Each row was made from one small tree. The marks that hang from a mark follow it in brackets, in alphabetical order. Every link used is in the known rows. Write each row's tree.
In the rows, 128 means zero.
Known rows:
Y(H P(D) W(J)): [120 145  91  94 106 175  91 139 106  99 183  92  95  95 166 172 142 171
  83  73  82 122  65 103 153]
J(W): [131 153 132 140 133 155 125 151 128 115 169 100 115 136 135 151 153 142
 107 140  89 131 109 120 115]
E(B): [146 109 138 104 130 150 136 146 136 171 126 115 122 152 123 131 128 144
 109 118 108 128  96 130 120]
P(D Y(H W)): [119 141  76  95  88 147 111 227 112 102 190 111 125  76 160 169 121 189
  95  91 102 105  75 101 152]
F(Y(H(V) P(D) W)): [142 143  63  78  94 119  90 114 114  66 185 115 120  59 155 168 118 175
 106 124 105 127  63  88 166]
R(Y(H P(D) W)): [133 139  66  73  96 136  92 119 106  74 183 104  75  65 162 171 129 174
  85  95  98 129  83  93 161]
N(B(E) V(H(Y))): [148  86 146  68 171 157 139 147 145 143 168 151 101 211 107 121 103 152
  95  51 104 169 132 120 137]
F(Y(W)): [143 138  97 136 137 124 128 117 126 118 169 107 144 105 137 162 125 158
 122 135 102 130 101 105 144]
Y(P(D) W(J)): [131 153 101  98 148 168  89 118 109 116 177  90 118 118 157 165 144 176
  92  97  79 120  54 104 149]
Y(H(V) P W(J)): [124 145 101 110 108 140 101 116 116  70 163  94  82 103 155 163 158 125
 102  66  90 141  63  97 163]
P(D): [135 152 115 105 122 156 108 174 124 136 154 121 134 124 141 143 133 174
 113 151 113 112  99 120 130]
F(Y(P(D) W)): [151 147  76  82 138 135  91 101 113 110 185 109 142  81 152 169 115 191
 103 137  97 120  68  97 153]
L(E(B)): [160  99 127  80 120 170 148 149 137 191 128 103 117 165 132 125 110 132
 105 112  89 128  78 137 121]
H(Y(P(D) W)): [151 123  84 105 134 146  96 138 108  87 166 127 106 102 156 153 120 171
 101  96  99 128  97  89 168]
R(Y(H(V) P(D) W)): [136 144  61  70  90 113  88 113 110  47 178 110  73  67 154 165 136 161
  95 101 104 133  72  86 172]
H(Y(P W(J))): [143 122  99 135 156 143 105 112 110  82 158 114  92 133 150 154 139 144
  99  83  86 140 101  91 160]
W(Y(P)): [140 157 114  69 147 141 103  70 117  86 159  93 103 101 142 149 159 150
 118 136 107 126  82 110 138]
W(J Y): [116 155 124 125 156 147 120  95 124  86 160  86 109 147 130 148 176 150
 118 149  94 126  96 114 127]
V(H(Y)): [150 107 131 146 188 115 126 153 123 109 152 147  94 137 133 131 134 135
 107 119 120 142 128 118 129]
N(V(H(Y(W(J))))): [138  99 135 163 187 149 129 129 125  98 194 124  96 174 130 143 136 151
  91  76  98 161 118 113 145]
Y(H(V) P(D) W): [133 147  85  76  85 144  90 142 114  75 171 109  99  71 160 162 138 155
 104  81 104 128  58  97 171]
R(Y): [138 143 103 115 134 115 120 122 125 104 148 116  94 125 129 146 140 146
 110 148 114 135 121 109 132]
H(V Y(W)): [146 121 100 154 125 107 126 147 126  60 140 136 105 126 132 139 138 123
 129 101 111 144 117  90 174]
H(V Y): [148 124 108 139 127 104 122 154 128  66 129 147 103 139 127 127 136 125
 128 138 124 140 127  96 156]
H(V Y(P)): [157 131 100 104 134 105  98 122 121  57 135 144  92 121 138 132 133 127
 116 125 121 142 105  88 162]
Y(H W(J)): [110 134 116 153 105 161 133 157 120 109 162  90  97 121 150 164 154 136
 105  72  87 133 100 112 144]
B(E): [148 133 133  88 120 157 135 160 135 162 134 116 124 161 139 136 138 132
 120 102  99 129 104 125 130]
V(H(Y(P))): [160 112 124 114 195 116 106 126 115 102 157 144  83 123 141 135 132 138
  96 109 117 143 108 112 134]
R(Y(H P(D) W(J))): [122 143  67  87 111 143  88 112 103  70 188  95  71  89 159 173 140 176
  77  98  83 129  75  93 156]

Which tree is each row?
[114 153 106  83 126 154 102  79 112  66 172  83  79 108 151 159 170 150
 101 118  92 129  81 107 134] | W(J Y(H P))
[139 104 127 174 201 123 128 144 118  98 167 127  92 148 135 144 146 136
  99  88  97 145 111 112 141] | V(H(Y(W(J))))
[143 141  86  80 108 127 103 109 118 101 168 116 112  79 150 161 118 159
 104 140 113 131  99 104 135] | F(Y(H P))
[141 130  81 115 143 125  86 125 110  46 162 128  99 124 146 149 139 157
 103 106  91 134  75  81 178] | H(V Y(P(D) W(J)))
[123 137  91 116  96 134 128 206 118 104 175 105 114  86 155 167 130 151
 103  73 104 121  88 104 149] | P(Y(H W))
[111 156  94  68 121 164  87  97 107  63 184  87  87 100 155 162 162 181
  93 133  89 117  70 105 137] | W(J Y(H P(D)))
[128 157  86  48  99 135  88  99 115  42 172 107  91  74 150 152 154 164
 113 138 114 121  67  99 154] | W(Y(H(V) P(D)))
[124 141  86 115  89 114 124 202 123  77 167 111 112  88 148 161 137 138
 112  80 110 125  78  99 160] | P(Y(H(V) W))
[121 148 109 100  96 122 125 118 128  50 155 104  91  95 134 145 165 132
 131 135 119 131 102 108 147] | W(Y(H(V)))
[156 110 106 112 190 127  97 135 108  95 177 138  94 105 152 147 126 163
  92  88 103 136  87 105 153] | V(H(Y(P(D) W)))
[122 135  85 145 107 114 122 124 124  68 173 105 117 108 137 163 140 145
 115 123  96 136  89  94 154] | F(Y(H(V) W(J)))
[106 147 115 121 118 151 124 115 119  72 165  87  89 124 139 155 173 148
 110 131  96 129 102 113 129] | W(J Y(H))
[147 144  87  92 142 121 105  83 113  91 164  98  86  96 147 162 140 145
  99  99  98 139  87  96 155] | R(Y(P W))
[133 141  77 109 117 117 101  90 116  62 179 100 108  90 148 168 137 148
 105 111  91 138  67  89 159] | F(Y(H(V) P W(J)))
[139 150 107  78  93 130 100 132 123  83 144 118  86  91 149 148 144 122
 113 105 120 136  83 106 148] | Y(H(V) P)
[122 159 105  87 109 137 105  89 118  28 187  89  80  86 146 158 172 139
 106 131  90 136  78 104 137] | J(W(Y(H(V) P)))
[130 154 101  64 105 124 103  84 119  43 159 101  81  80 145 150 163 134
 120 123 116 134  79 101 152] | W(Y(H(V) P))
[142 140  75  94 101 110 103  96 119  67 173 110 112  68 149 166 127 146
 111 110 107 138  75  91 163] | F(Y(H(V) P W))
[135 152  94  61  84 140  83 148 117  80 157 124  98  84 156 150 135 157
 104 121 119 123  72 103 151] | Y(H(V) P(D))
[119 159  97  72 107 164  96 110 110  53 204  89  89  79 157 165 159 177
  92 139  82 121  77 107 128] | J(W(Y(H P(D))))
[111 138  93 132 110 141 126 200 116  99 180  95 110 110 152 170 141 154
  94  73  90 121  82 104 146] | P(Y(H W(J)))
[113 143  88 129 104 119 121 193 120  70 173 102 107 111 145 164 147 140
 103  79  96 125  70  98 155] | P(Y(H(V) W(J)))
[122 150  79  81  81 122  99 231 119  79 173 130 123  91 148 151 125 177
 104 135 121 105  73 101 146] | P(D Y(H(V)))
[156 134  87  87 127 116  84 139 116  58 147 149 103 112 143 135 126 157
 111 141 119 130  92  88 164] | H(V Y(P(D)))
[147  82 142  78 172 160 142 140 143 137 177 142 103 202 111 131 105 149
  95  21  92 171 122 117 153] | N(B(E) V(H(Y(W))))
[126 140  96 144 147 125 124 107 119  94 163  93  92 135 134 160 153 147
 100 114  87 138 101 100 144] | R(Y(W(J)))
